Every row comes from one small tree of marks. The marks that hang from a mark follow it in brackets, in alphabetical order. Every link used is in the known rows. Which tree was each row made from?
Known rows:
S{M{P}}: [ -1.9   2.6  10.7 -17.4 -13.1  14.6   1.1  -8.4  -9.3 -11.1 -15.0  -5.2
 -12.7   1.1 -33.7  -8.4 -11.9  17.1  -4.7 -12.1]
M{E{N{Y}} P S}: [ -2.7  -3.4   8.1 -16.0  -4.9 -10.9  18.9 -25.1   6.1  16.2   8.5 -16.5
  10.4  -7.1  22.0 -23.7   2.1   2.2  19.7   0.9]
E{N}: [-28.0  14.6   2.4 -13.0 -23.8  14.8 -15.2  -2.9 -33.9  13.6 -13.5  -7.6
  -8.0   4.6 -28.6   5.8  -7.2   0.5  -8.9 -13.5]
M{E{H{X} N} P S}: [  8.7 -17.5  12.5  -8.5  -5.7 -16.9  20.8  -2.6  20.9  24.1  22.6  -4.1
  12.2   5.9  -6.7  -9.3  11.8  -0.3  19.9   9.5]
P{M{E{H N} S}}: [ -6.3   1.7   4.7  -9.3 -26.1 -22.3   9.7   7.0  -1.7  30.6  18.0  10.2
   6.9   5.7 -36.4  -3.7   0.8  -3.4   0.8   0.7]
M{E{H} P S}: [  0.5 -15.8  13.3 -14.5  -3.8 -18.7  20.9  -0.7   7.5   5.3  22.1  -4.7
   5.2  11.8  13.6 -11.5 -13.4  11.0  27.9   5.5]
P{M{E S}}: [ -3.3  10.6  -6.3 -14.6 -18.8 -16.7  11.1  -9.8  -6.0  17.1  12.5   5.3
  -4.1  -3.6 -26.1  -9.9 -10.9  -5.5   1.3  -6.7]
E{H{X} M{P} N}: [  1.6  -4.0  30.6   6.0 -18.0   1.4  -6.0   9.8  -2.0  23.9 -11.0   6.8
   8.2  23.8 -50.8   9.5  25.8  -5.0  -6.0   2.3]
H{X{M{E{N} P S}}}: [  6.2  -9.9   3.1  -4.4  -8.7   3.8  27.1 -19.8  14.3  11.8   9.5 -24.5
 -10.4  -2.7 -12.3  -8.2   9.4 -17.7  10.6  -6.9]
P{M}: [ -7.0  17.5   1.3  -8.0 -26.5   0.0  -4.8  -4.5 -27.4   6.5 -14.9  12.4
 -19.2  -6.6 -42.9   5.1  -9.6  -7.4 -15.9 -21.6]
S{M}: [-21.2  11.0   0.3 -23.7 -21.2  23.2 -12.1  -7.5 -22.6  -6.0  -8.5  -2.4
 -11.4   3.6 -44.1  -0.8 -18.6  13.3 -14.0 -16.2]
P{M{E{N} S}}: [ -4.8  10.7  -4.4 -11.9 -22.3 -18.0  11.7  -6.3  -3.2  29.0  11.9   1.5
   2.5  -1.7 -33.6 -11.2  -1.0  -5.3   0.1  -1.8]
Y{N}: [-26.5  24.5   7.3 -15.5 -11.5  15.7 -19.5 -16.2 -40.5   3.6 -16.8  -6.7
 -32.9  -8.2 -31.6   6.6  -4.3  -6.3  -8.5 -30.9]
H{X}: [-10.0  12.8  -7.2 -14.5 -15.7  23.8 -13.8 -19.0 -21.0   1.7  -9.2   5.0
 -19.8 -10.8 -33.5  12.9  -2.6 -16.9 -16.6 -25.6]
H{E{N} X{M{P S}}}: [  3.2  -3.8  19.4 -14.6  -8.3   5.6  35.9 -12.1   7.5  10.9   9.4 -22.8
 -10.9  -5.4 -14.5 -20.0  28.3 -16.9   9.2 -13.4]
S{M{E{H}}}: [-19.0  -2.4  -3.9 -25.7 -21.7   7.7  -7.8  -1.7 -11.3   4.9   5.9   1.9
  -2.0  11.0 -33.4   0.6 -17.9   8.3  -4.3  -5.1]
E{H{X} M N}: [-17.1   4.7  20.6  -1.4 -26.7   9.9 -19.1  10.7 -15.3  28.0  -4.8   9.7
   9.6  27.1 -60.9  16.3  18.6  -8.0 -15.7  -2.0]
E{H M}: [-27.4   5.9  21.8  -8.2 -23.9   7.7 -19.8  13.2 -32.5   5.0  -6.4   8.4
   0.6  34.1 -35.8  14.1 -12.9   5.7  -5.5  -6.8]
E{H}: [-28.8   0.8  12.4 -13.6 -24.5  10.7 -17.4  12.3 -34.1  -2.4  -3.2  11.0
 -11.8  13.6 -21.6  19.7 -20.6   3.7  -5.0 -18.3]

Write each row's tree:
[  4.5  -5.8  33.2  -2.0  -8.7  -2.1   4.2   5.6   5.9   6.5   9.1   8.3
   8.2  23.6 -35.3   1.1   9.9   4.5   5.5  -0.2]
E{H{X} M{P S}}
[-30.2 -11.5  11.8  -9.4 -24.6   0.4  18.8  -4.8  -6.3  13.4  19.3 -25.5
   0.9  13.1   8.4  -5.3  -8.6  -7.9  13.3  -6.6]
X{M{E{H N{Y}} S}}
[-11.1  12.8  22.7 -20.5 -11.0   1.1   6.7  -4.6 -22.6  13.3 -13.0 -10.7
  -1.1  15.4 -18.2 -19.4  13.7   1.5   5.2  -4.9]
H{E{M{P} N}}
[ -6.9 -15.1  26.3   2.7 -22.5   4.3  12.7  11.1   3.7  16.3   8.1  -7.3
  -2.7  11.5 -32.7   9.1  15.3  -7.6   1.4  -7.2]
E{H{X{M{P S}}} N}
[-19.0   6.3 -10.6 -24.5 -20.9  10.5  -6.6 -11.3 -10.9  15.5  -1.2 -10.1
  -0.1   5.5 -37.7  -7.8  -9.2   7.0  -6.9  -2.6]
S{M{E{N}}}
[ -7.9 -21.8  20.5  -2.3 -15.0 -11.7  35.6   3.2   8.5  10.3  16.8 -30.4
  -2.2  19.9   7.8 -11.4  -6.1   1.6  27.3   5.0]
X{M{E{H N} P S}}
[-10.9  -2.8  35.6   3.1 -21.1  -3.4  -6.9  18.2 -15.6  19.0 -13.9   1.1
   9.4  34.3 -37.1   5.3   8.8   9.4   1.4   5.6]
E{H M{P} N}
[-11.2  14.1   0.3 -25.2 -14.7  16.4  -0.8 -14.4 -18.3  17.8  -2.7   0.9
 -11.4 -12.0 -31.7  -4.2  22.6 -21.1 -11.0 -20.9]
H{E{N} X}
[-19.4  -8.1  15.9   0.3 -30.1  14.1  -2.5  11.0 -12.6  18.4  -0.3  -2.8
  -8.4  11.4 -41.7  19.5  11.0 -15.9 -10.2 -13.7]
E{H{X{M}} N}
[  0.8  -5.4   5.0 -14.2  -3.0 -15.5  21.9 -12.4   8.3  18.7  12.9 -19.6
   8.3   4.3   8.2 -21.6  -2.4   8.7  25.1   9.2]
M{E{N} P S}
[-17.7  -0.8  10.9  -6.1 -27.5  12.8 -16.4   9.7 -17.6  21.6  -1.8  11.7
  -2.7   6.0 -46.6  21.2  10.8 -10.8 -15.3 -13.1]
E{H{X} N}
[  6.5 -12.3   5.2 -14.7 -15.3   1.1   5.9  -4.5  12.5  15.6   0.5   0.6
   2.0   4.2 -39.2  -5.4   8.5   3.2  -1.7   2.5]
S{M{E{H{X} N} P}}
[-15.3   5.4  14.8 -22.1 -17.2  17.6  20.8 -24.1  -4.6  12.9  10.1 -17.2
  -8.0 -14.9  -9.0 -16.4  27.8 -26.8  -3.6 -24.9]
H{E{N{Y}} X{M{S}}}
[ -4.9 -13.4   9.2  -8.0  -6.9  -5.8  36.7 -13.4   3.8  -4.4  11.9 -36.1
 -12.9  10.3  17.7 -17.8 -17.3   0.4  28.1  -3.7]
X{M{E P S}}
[ -9.5 -11.4  13.9  -6.6 -12.0  -4.0  33.9 -19.2   5.1   7.5   7.5 -35.8
  -4.4   2.9  21.8 -20.4  -3.3  -5.5  21.8  -4.0]
X{M{E{N{Y}} P S}}
[ -7.0  12.5  -1.7 -12.9 -23.6 -14.3   8.4 -16.4  -5.4  28.0   8.0   4.7
   3.6 -11.1 -22.4 -13.0   3.9 -10.0  -4.7  -7.7]
P{M{E{N{Y}} S}}
[ -6.6 -22.4  18.0  -5.9 -10.9  -9.9  35.0   0.7   5.6  -2.3  17.5 -27.2
  -8.3  17.9  15.2 -10.9 -15.7   1.4  28.7  -1.1]
X{M{E{H} P S}}
[ -8.7  12.4  24.6 -25.8  -3.5  -1.5  15.0  -7.3 -15.9  -0.2   2.7  -9.8
  -0.8  15.6  -5.8 -25.5   1.5   8.6  14.5  -6.9]
H{E{M{P S}}}
[ -5.4   8.7  24.7  -8.5  -5.9   0.3   6.0  -6.2  -9.9  -1.4  -2.4 -11.2
   2.8  22.7 -17.5 -13.7  -7.9  15.9  11.4  -0.4]
E{M{P S}}
[ -3.1  -0.8   2.5 -20.7 -14.3   6.1   4.2 -22.2  -0.3   9.4 -11.1  -9.8
   0.4  -6.4 -16.7 -17.1   1.5   5.4  -2.0  -3.8]
S{M{E{N{Y}} P}}
[  2.8  -5.3   2.3 -17.7   1.1 -13.9  22.6 -17.0   4.8   2.9  14.5 -15.2
  -0.1   2.2  17.1 -20.5 -15.3   8.7  27.3   2.5]
M{E P S}
[  5.5  -3.9  17.2 -18.7  -4.0   8.3  36.1 -16.8   5.0  -3.8  10.4 -18.8
 -19.0  -7.1  -5.0 -19.4  15.1 -16.9  11.0 -20.1]
H{E X{M{P S}}}
[ -5.5 -12.1   3.9  -5.8 -11.1   0.3  26.6 -15.4  -8.5  -5.1  -6.9 -31.7
 -23.3   7.9  14.4  -8.4 -17.5  -9.4  19.1  -9.0]
X{M{E P}}
[-16.8   3.1  26.0  -3.6 -22.6   3.5  -9.2  12.5  -2.7  30.5  13.9   5.9
  19.7  29.3 -57.2   7.1  19.1   0.6  -6.5   4.4]
E{H{X} M{S} N}
[  1.4  -2.5  -2.6 -21.9  -9.3   4.1   7.4 -15.8  -0.4  -1.4  -6.4  -9.6
  -7.7   0.9 -20.4 -14.3 -12.9  10.4   3.5  -3.4]
S{M{E P}}
